What can hang from each mark
k_169: k_75
k_715: k_871
k_871: k_75 k_271 k_629 k_715
k_405: k_715
k_629: k_871 k_987
k_271: k_871
k_215: k_987
k_75: k_169 k_871
k_987: k_215 k_629

Every row comes from one small tree of marks. The marks that hang from a mark follow it in brackets, in the order of their numbers. Every link used is in the known rows. Which tree was each row made from?
Known rows
k_987[k_215]: [.02,-.32,.11,-.04,-.36,-.35,-.24,.44,.11,-.12,.31,.41,-.05,-.12,.22,-.13,-.03,.58,-.53,-.03,-.01,-.16,.30]
k_629[k_871[k_75] k_987[k_215]]: [.03,.58,-.12,.54,.13,-.20,-.18,-.19,-.07,.13,.52,.68,-.32,.13,.02,-.34,-.06,.19,-.16,-.10,-.21,-.23,.20]
k_75[k_169 k_871[k_271]]: [.18,-.76,-.05,-.56,-.45,.21,-.24,.36,.33,-.22,-.13,.03,.22,-.34,.47,.22,.04,-.18,.19,-.23,.08,.22,.14]
k_215[k_987[k_629[k_871]]]: [-.12,.30,.11,-.04,-.04,-.12,.06,.42,.02,-.06,-.08,.29,.12,-.39,.07,-.38,-.20,.35,-.66,.07,-.10,-.24,.06]
k_169[k_75[k_871]]: [-.05,-.12,-.24,-.37,-.33,-.32,-.28,.04,.38,-.09,-.01,.67,-.07,-.28,.12,.03,-.26,.27,-.25,-.48,.07,.13,.27]
k_629[k_871[k_271 k_715]]: [.22,-.10,-.50,.06,-.35,-.13,-.10,.15,-.01,-.10,-.46,-.19,.20,-.25,.00,-.33,-.09,.08,-.04,-.01,.15,-.13,-.16]
k_271[k_871[k_75]]: [-.10,-.01,-.27,.10,.05,-.13,-.05,.07,.22,.20,.01,-.04,-.10,.15,-.06,-.39,-.04,.36,-.19,-.09,.12,-.29,.26]
k_405[k_715[k_871[k_75]]]: [.03,-.36,.01,.26,-.52,-.36,.11,.16,.09,.00,.22,.35,-.28,.29,.39,-.06,.14,.01,-.47,.09,.16,-.35,-.44]
k_629[k_871[k_271 k_715] k_987[k_215]]: [.15,.27,-.15,.22,-.18,-.05,-.12,.17,-.36,-.10,-.02,.00,.02,-.02,.10,-.17,-.08,.12,.13,-.04,-.15,-.04,.03]
k_169[k_75[k_871[k_271 k_629 k_715]]]: [.08,-.12,-.25,-.42,-.12,.18,-.01,-.23,.07,-.16,-.42,-.11,.20,-.18,-.10,.43,-.16,-.27,.31,-.32,.11,.32,-.07]
k_215[k_987[k_629[k_871[k_75[k_169] k_271 k_715]]]]: [.18,.09,-.15,-.24,-.02,.64,.30,.03,-.06,.08,-.12,-.18,.38,-.23,.08,-.07,.20,-.34,.55,.30,.05,-.13,-.09]
k_215[k_987[k_629]]: [-.24,-.14,.33,-.26,-.05,-.10,.04,.56,.04,-.01,.04,-.08,.20,-.35,-.02,-.14,-.13,.40,-.59,.13,-.03,-.18,.25]
k_871[k_75 k_271 k_629[k_987] k_715]: [-.11,.09,-.04,.24,.49,.13,.02,-.36,-.20,.16,-.14,-.71,.01,.10,-.59,.13,.10,-.36,.52,.10,-.05,.22,-.08]
k_215[k_987[k_629[k_871[k_75[k_169] k_715]]]]: [.03,.24,-.09,-.14,.08,.33,.25,-.16,.00,.15,-.07,.11,.26,-.26,-.05,-.30,.05,-.07,.24,.28,.17,-.11,-.02]
k_405[k_715]: [-.13,-.70,-.01,.04,-.36,-.30,-.07,.38,.03,.01,-.14,.09,-.06,-.24,.23,-.34,-.16,.19,-.54,.10,.32,-.20,-.14]
k_987[k_215 k_629[k_871[k_75[k_169] k_271]]]: [.31,.09,.03,-.04,-.23,.50,.05,.13,.01,-.13,.54,.75,.20,-.01,.68,-.14,.19,.10,.26,.07,-.38,-.20,.32]
k_715[k_871]: [.01,-.19,.13,-.05,-.51,-.74,-.17,.44,.23,-.22,.07,.37,-.14,.04,.22,-.08,-.05,.49,-.78,-.17,-.12,-.10,-.03]
k_271[k_871[k_629[k_987]]]: [-.40,.25,.40,.13,.65,-.32,-.13,.08,-.13,.11,-.19,-.39,-.17,-.04,-.39,-.25,-.36,.31,-.43,-.19,-.15,.18,.25]
k_715[k_871[k_75[k_169] k_271 k_629[k_987]]]: [.05,.02,.45,-.02,.14,-.08,-.04,.01,.09,-.15,.32,-.04,-.16,.23,-.03,.40,.30,-.28,.33,-.19,-.41,.39,-.14]
k_629[k_871[k_75 k_715]]: [.11,.17,-.64,.36,-.08,-.19,-.03,-.37,.11,.19,-.13,.15,-.01,-.08,-.18,-.47,-.05,.09,-.03,.09,.31,-.27,-.16]
k_715[k_871[k_75[k_169] k_271 k_629]]: [.23,-.25,.28,-.14,-.13,.06,.06,.10,.30,-.23,.21,.07,-.07,.15,.26,.45,.38,-.24,.18,-.10,-.21,.23,-.19]

Write each row's tree
[.12,.32,.44,.28,.04,-.06,.02,.10,-.14,-.18,.60,.15,-.30,.53,.11,.56,.34,-.14,.03,-.04,-.50,.10,-.13] : k_715[k_871[k_75 k_271 k_629[k_987[k_215]]]]
[.03,-.45,-.33,-.18,-.16,-.02,-.05,-.25,.25,.15,-.02,-.02,.09,-.13,-.14,-.21,.09,.05,.41,.13,.34,.04,.11] : k_871[k_75[k_169] k_715]
[.26,.30,-.29,.20,-.26,.45,.15,-.14,-.28,-.02,.25,.33,.24,.21,.36,-.17,.11,.09,.22,.25,-.14,-.46,.11] : k_987[k_215 k_629[k_871[k_75 k_271 k_715]]]
[.08,.31,-.17,.06,-.01,.39,.22,.28,.10,.06,.05,.03,.20,-.14,.10,-.13,.14,-.17,-.02,.17,-.17,-.32,.00] : k_215[k_987[k_629[k_871[k_75 k_271]]]]
[-.08,-.31,.14,-.07,.29,-.02,-.07,-.23,.36,.07,.12,.12,-.07,-.19,-.21,.04,.13,-.06,.16,-.06,.09,.23,.13] : k_871[k_75[k_169] k_629]
[-.02,-.07,.35,.35,.04,-.01,.18,.02,-.22,-.06,.13,-.19,-.28,.40,.13,.30,.20,-.50,.00,.12,-.19,.03,-.54] : k_405[k_715[k_871[k_75 k_271 k_629[k_987]]]]
[-.11,-.10,.07,-.14,.23,.18,-.09,-.25,-.20,-.06,-.43,-.66,.11,-.03,-.24,.35,-.13,-.48,.25,-.05,.03,.34,-.11] : k_75[k_871[k_271 k_629[k_987] k_715]]
[.05,.30,.12,-.27,.11,.25,-.07,-.15,-.27,-.13,.02,.05,.02,.05,-.05,.62,-.09,-.22,.46,-.32,-.16,.43,.16] : k_169[k_75[k_871[k_271 k_629[k_987[k_215]] k_715]]]
[-.19,-.06,.02,-.07,.26,-.19,.03,-.07,-.10,.05,-.53,-.63,.06,-.01,-.31,-.20,-.26,.29,-.26,.04,.30,.01,.04] : k_271[k_871[k_629 k_715]]
[-.06,-.11,-.03,-.15,.42,.20,.11,-.35,.09,.18,-.29,-.44,.05,.08,-.25,-.09,-.01,-.01,.37,.09,.34,.12,.05] : k_271[k_871[k_75[k_169] k_629 k_715]]
[-.08,.13,.57,.45,-.01,-.18,.15,-.05,-.33,.01,.56,.39,-.47,.54,.24,.29,.16,-.15,-.36,.11,-.15,-.06,-.35] : k_405[k_715[k_871[k_75 k_629[k_987[k_215]]]]]
[-.06,-.01,-.44,.03,.04,-.04,.05,-.14,.03,.26,-.26,-.37,.01,.19,-.19,-.37,-.09,.27,.05,.13,.36,-.28,.12] : k_271[k_871[k_75 k_715]]
[-.05,.42,-.27,.10,.07,.19,.29,-.17,-.10,.19,-.08,.04,.15,-.12,-.16,-.27,-.01,-.01,-.08,.32,.16,-.37,-.08] : k_215[k_987[k_629[k_871[k_75 k_715]]]]
[-.05,.42,.53,.37,.17,-.33,-.05,-.12,-.08,-.07,.67,.44,-.40,.48,-.02,.35,.15,.12,-.35,-.10,-.36,.05,-.06] : k_715[k_871[k_75 k_629[k_987[k_215]]]]
[-.14,.09,-.21,.13,.42,.04,.13,-.39,.00,.26,-.36,-.54,-.05,.21,-.38,-.15,-.12,.07,.07,.13,.32,-.13,.02] : k_271[k_871[k_75 k_629 k_715]]
[-.02,-.34,.26,-.39,.21,.33,-.15,-.24,-.12,-.09,-.36,-.56,.18,-.20,-.08,.37,-.06,-.55,.57,-.07,.04,.58,-.03] : k_75[k_169 k_871[k_271 k_629[k_987] k_715]]
[-.10,.18,-.07,-.30,.27,.07,-.09,-.30,-.14,-.06,-.34,-.28,.06,-.12,-.35,.40,-.16,-.35,.43,-.36,-.11,.48,.03] : k_169[k_75[k_871[k_271 k_629[k_987] k_715]]]
